Each row was made from one path, in order. Every step used is in the known rows, and no mark comes twice. Write each row's path.
Known rows:
paduz relo komine libog: -.08 -.55 -.07  .00 -.10 -.05 -.14  .52  .19 -.02  .00  .12 -.22 -.08  .00 -.12 -.09  .19 -.18 -.03  .00  .36  .16  .04  .21
bula libog paduz komine vodo:  .08  .41 -.11 -.13 -.46 -.34 -.03  .49  .36 -.22 -.01  .01 -.25 -.13  .00 -.13  .19  .12 -.44  .07  .36  .25 -.08  .07  .06
komine vodo paduz relo: -.06  .01  .15  .00 -.47 -.31 -.12  .55  .13 -.22 -.02  .08 -.21 -.20 -.13 -.24 -.14  .11 -.41 -.25  .58  .22 -.05 -.04  .34
relo komine:  .06 -.05  .04 -.07  .04 -.11  .02  .38  .06 -.02 -.14  .10 -.21 -.14 -.01 -.16 -.22  .17 -.03  .10  .09  .28  .05  .04  .13
vodo paduz: -.02  .42 -.10 -.04 -.27 -.31 -.06  .42 -.03 -.25 -.13  .13 -.40 -.13 -.12 -.26 -.20  .17 -.20  .07  .39  .22 -.07  .00  .24
bula libog paduz komine:  .12  .63 -.24 -.10 -.11 -.32  .03  .45  .21 -.17 -.04  .06 -.39 -.11 -.02 -.16  .19  .16 -.27  .12  .06  .31 -.03  .01  .02
komine vodo paduz relo fariri: -.06  .12  .22 -.01 -.52 -.28 -.24  .47  .10 -.07 -.08 -.06 -.27 -.31 -.16 -.33 -.19  .17 -.36 -.07  .24  .26  .04 -.12  .30
bula libog:  .03  .38 -.28 -.09 -.04 -.36 -.28  .43 -.04 -.18 -.02  .24 -.38 -.15 -.03 -.23 -.02  .23 -.31  .01 -.16  .26 -.01  .04  .07
fiful paduz:  .08  .31  .00 -.08  .00 -.35  .07  .39  .04 -.11 -.04  .11 -.29 -.16 -.06 -.24 -.11 -.09 -.10  .18  .33  .24 -.02  .02  .22
paduz relo:  .07 -.02  .03  .02  .02 -.22 -.04  .51  .03 -.08  .05  .14 -.10 -.23 -.09 -.27 -.10  .09 -.25 -.26 -.07  .29  .11 -.07  .21
komine vodo paduz relo libog bula: -.05  .40  .07 -.02 -.45 -.01 -.14  .57  .02 -.10 -.08 -.13 -.14 -.23  .00 -.29  .07  .14 -.33 -.30  .38  .26 -.10 -.21  .32
fiful fariri:  .07  .20 -.13 -.06 -.19 -.39 -.17  .36  .00 -.05 -.04  .12 -.35 -.28 -.15 -.13  .04  .01 -.16 -.22  .15  .20  .00  .02  .19
relo paduz komine libog bula:  .10  .03 -.31 -.03 -.33 -.02  .13  .50  .23 -.19  .01 -.07 -.26 -.04  .07 -.12  .17  .04 -.17  .18 -.34  .31  .05  .03  .16
libog bula:  .12  .31 -.04 -.01 -.19 -.09 -.07  .49 -.04 -.07  .06  .05 -.06 -.18  .03 -.28  .08  .09 -.27  .01 -.32  .20 -.04 -.05  .17
vodo paduz komine:  .09  .63 -.18 -.03 -.22 -.28  .10  .43  .08 -.29 -.03  .14 -.44 -.12 -.13 -.20 -.14  .09 -.12  .17  .40  .24 -.01  .05  .29
bula libog vodo paduz: -.04  .75 -.19 -.09 -.41 -.50 -.29  .46 -.02 -.25 -.11  .26 -.62 -.17 -.05 -.31 -.07  .23 -.41  .03  .57  .20 -.17 -.04  .12
komine libog paduz relo fariri: -.09 -.15  .00 -.01 -.46 -.13 -.22  .47  .25  .01 -.08 -.17 -.19 -.19 -.04 -.29  .09  .19 -.33  .06 -.18  .40  .12 -.14  .10
paduz komine:  .17  .38 -.16 -.04 -.07 -.23  .14  .42  .13 -.20  .08  .15 -.22 -.17 -.07 -.19 -.09  .04 -.13  .11  .03  .26  .09  .08  .20
komine vodo paduz: -.08  .20  .03 -.07 -.61 -.34 -.12  .45  .12 -.30 -.09  .08 -.27 -.15 -.09 -.23 -.19  .14 -.37  .03  .69  .16 -.12  .05  .28
bula libog paduz:  .02  .45 -.17 -.11 -.15 -.34 -.17  .44  .10 -.14 -.15  .05 -.34 -.11 -.01 -.22  .13  .23 -.34  .01  .05  .29 -.09 -.05 -.03
vodo paduz relo komine bula libog: -.04 -.01  .01 -.01  .32 -.05 -.12  .57  .04 -.01 -.10  .18 -.50 -.06 -.09 -.15 -.10  .30 -.36 -.04 -.17  .27 -.05 -.02  .24
komine bula libog paduz relo fariri:  .01  .13  .09 -.01  .10 -.07 -.19  .53  .13  .11 -.08 -.10 -.25 -.22 -.06 -.31  .12  .26 -.53 -.02 -.73  .32  .02 -.16  .04
relo komine libog vodo: -.08 -.25 -.09 -.09 -.49 -.16 -.13  .44  .23 -.11 -.04  .15 -.29 -.09  .10 -.16 -.14  .16 -.24  .18  .49  .27  .00  .07  .11
libog vodo paduz komine bula:  .09  .52  .00 -.02 -.28 -.16  .23  .52  .19 -.29  .07  .15 -.38 -.12 -.08 -.25 -.16  .03 -.42  .17  .46  .14 -.13  .04  .29
relo komine vodo paduz: -.07 -.03  .14 -.09 -.44 -.21 -.03  .42  .17 -.15 -.21  .03 -.31 -.12 -.06 -.13 -.26  .19 -.18  .11  .76  .21 -.11  .07  .25

Write each row's path:
-.14 -.29 -.09  .00 -.25 -.11 -.15  .52  .15 -.10 -.10  .13 -.45 -.03 -.08 -.13 -.14  .24 -.17  .05  .38  .34  .05  .01  .30 -> vodo paduz relo komine libog
 .00  .14 -.22 -.05  .14 -.15 -.17  .51  .01 -.17  .05  .22 -.32 -.09 -.01 -.22 -.02  .22 -.50  .08 -.48  .20 -.06  .08  .12 -> komine bula libog
 .05  .60 -.31 -.04  .05 -.19  .00  .52  .09 -.29  .04  .22 -.58 -.03 -.11 -.17 -.03  .20 -.42  .25 -.11  .19 -.10  .11  .26 -> vodo paduz komine bula libog
-.01  .49 -.09 -.11 -.19 -.10  .05  .38  .10 -.10 -.29 -.17 -.15 -.15  .03 -.27 -.02  .17 -.08 -.05  .38  .38 -.05 -.17  .03 -> relo libog paduz
 .05 -.17  .12 -.02  .21 -.06 -.08  .59  .13  .06  .03  .21 -.28 -.17  .03 -.20 -.04  .20 -.47 -.16 -.16  .25 -.01 -.04  .10 -> paduz relo komine bula libog vodo
 .03  .36  .01 -.03 -.16 -.16 -.04  .49  .02 -.06 -.06  .05 -.13 -.31  .02 -.36 -.12  .10 -.21 -.38  .45  .35  .05 -.23  .14 -> paduz relo libog vodo
 .05  .25 -.05 -.04 -.03 -.31 -.17  .54  .11 -.05 -.08  .05 -.26 -.18 -.05 -.24  .19  .20 -.39 -.25 -.07  .34  .00 -.13  .03 -> bula libog paduz relo
-.01  .56 -.08 -.03 -.28 -.47 -.28  .57 -.01 -.17 -.04  .27 -.54 -.23 -.09 -.33 -.01  .21 -.46 -.24  .46  .25 -.09 -.13  .17 -> bula libog vodo paduz relo
 .04  .46 -.03 -.13 -.48 -.11  .20  .42  .35 -.20 -.15 -.23 -.09 -.16  .03 -.18  .05  .06 -.18  .00  .70  .33 -.04 -.06  .11 -> relo libog paduz komine vodo
-.05  .32 -.40 -.04 -.52 -.26 -.04  .47  .20 -.37  .04  .14 -.52  .00 -.08 -.14 -.06  .13 -.23  .33  .42  .25  .00  .13  .32 -> vodo paduz komine libog
 .01  .01  .13  .00  .05 -.14  .00  .48  .04 -.01 -.18  .11 -.37 -.15 -.13 -.18 -.22  .20 -.06 -.11  .34  .32  .05 -.08  .27 -> vodo paduz relo komine
 .11  .14 -.03 -.07 -.44 -.25  .10  .46  .28 -.26  .12  .08 -.10 -.19 -.04 -.16 -.08  .01 -.31  .06  .35  .20  .02  .13  .24 -> paduz komine vodo
 .08  .41 -.11  .00 -.03 -.08  .23  .50  .14 -.28  .04  .12 -.38 -.06 -.13 -.18 -.15  .08 -.32  .23  .09  .18 -.06  .09  .34 -> vodo paduz komine bula
 .14  .19  .02 -.02 -.02  .01  .36  .50  .32 -.16  .02 -.07 -.10 -.07 -.03 -.16  .05  .03 -.35  .16 -.08  .23 -.05  .04  .15 -> libog paduz komine bula
 .09  .46 -.11 -.07  .05  .13  .36  .45  .26 -.14 -.13 -.19 -.14 -.09  .02 -.19  .03  .09 -.20  .11  .07  .32 -.03 -.06  .12 -> relo libog paduz komine bula
 .02  .06 -.38 -.04 -.38 -.19 -.02  .47  .23 -.30  .15  .16 -.31 -.04 -.02 -.13 -.01  .08 -.24  .26  .06  .28  .10  .16  .23 -> paduz komine libog
 .00  .36  .07  .02 -.18 -.24 -.20  .43 -.05 -.02 -.12  .00 -.37 -.29 -.19 -.37 -.20  .21 -.19 -.02 -.05  .31  .07 -.17  .26 -> vodo paduz relo fariri
-.01 -.21  .19 -.09 -.20 -.20 -.14  .54  .31  .05 -.14 -.03 -.19 -.17  .02 -.11  .14  .22 -.38 -.21  .30  .33 -.03 -.06  .04 -> bula libog paduz relo komine vodo
 .11  .34 -.24 -.05 -.30 -.13  .08  .51  .21 -.14  .21  .04 -.33 -.04  .07 -.14  .24 -.16 -.20  .44  .00  .22  .00  .09  .31 -> fiful paduz komine libog bula
-.05  .29  .00 -.09 -.08 -.15 -.11  .50  .07 -.11 -.14  .20 -.59 -.06  .01 -.19 -.15  .27 -.42  .17  .32  .19 -.20  .02  .13 -> relo komine bula libog vodo paduz
 .04  .50 -.18 -.09 -.29 -.44 -.27  .46  .01 -.18  .01  .27 -.38 -.22  .02 -.30 -.03  .18 -.41 -.05  .22  .22 -.08 -.01  .03 -> bula libog vodo
-.05  .53 -.12 -.06 -.25 -.29 -.17  .53  .03 -.26 -.04  .23 -.55 -.10 -.03 -.29 -.08  .22 -.59  .08  .25  .14 -.23  .00  .16 -> komine bula libog vodo paduz
 .01  .47 -.34 -.01 -.57 -.09 -.06  .54  .15 -.28  .11  .07 -.42 -.02  .01 -.17  .17  .10 -.29  .33  .08  .21 -.06  .06  .34 -> vodo paduz komine libog bula
-.03  .32 -.01  .00 -.10 -.27 -.18  .63  .04 -.17  .04  .24 -.48 -.16 -.08 -.30 -.03  .20 -.65 -.18  .16  .19 -.13 -.09  .22 -> komine bula libog vodo paduz relo
 .00  .19 -.11 -.08  .00 -.14 -.06  .51  .16 -.13 -.08  .02 -.27 -.06  .01 -.21  .13  .22 -.53  .08 -.29  .24 -.15  .00  .02 -> komine bula libog paduz
 .03 -.48  .28 -.03 -.16 -.11 -.02  .51  .22  .02 -.02  .06  .00 -.22 -.02 -.14 -.15  .12 -.24 -.24  .29  .28  .08  .01  .22 -> paduz relo komine vodo
 .14  .47 -.19 -.06 -.05 -.20  .04  .53  .18 -.21  .19  .26 -.36 -.14  .02 -.21  .03  .09 -.54  .11 -.09  .17 -.05  .08  .13 -> paduz komine bula libog vodo
 .01 -.42  .38 -.05 -.28 -.09  .10  .52  .36  .06 -.15 -.13  .03 -.20  .01 -.13  .00  .11 -.28 -.24  .50  .32  .00 -.08  .12 -> libog paduz relo komine vodo
-.09 -.26 -.08  .00 -.42 -.17 -.11  .56  .28 -.13 -.02 -.03 -.14 -.10 -.02 -.20  .14  .12 -.38 -.12  .15  .34  .05 -.07  .14 -> komine libog paduz relo
 .14  .27  .06 -.10 -.29 -.36  .22  .44  .29 -.21  .11  .07 -.23 -.18 -.04 -.13 -.04 -.20 -.20  .22  .62  .19 -.01  .13  .30 -> fiful paduz komine vodo
 .02  .36  .13  .01 -.38 -.37 -.06  .54  .04 -.16 -.03  .17 -.32 -.26 -.11 -.34 -.15  .09 -.35 -.25  .65  .23 -.06 -.16  .25 -> libog vodo paduz relo
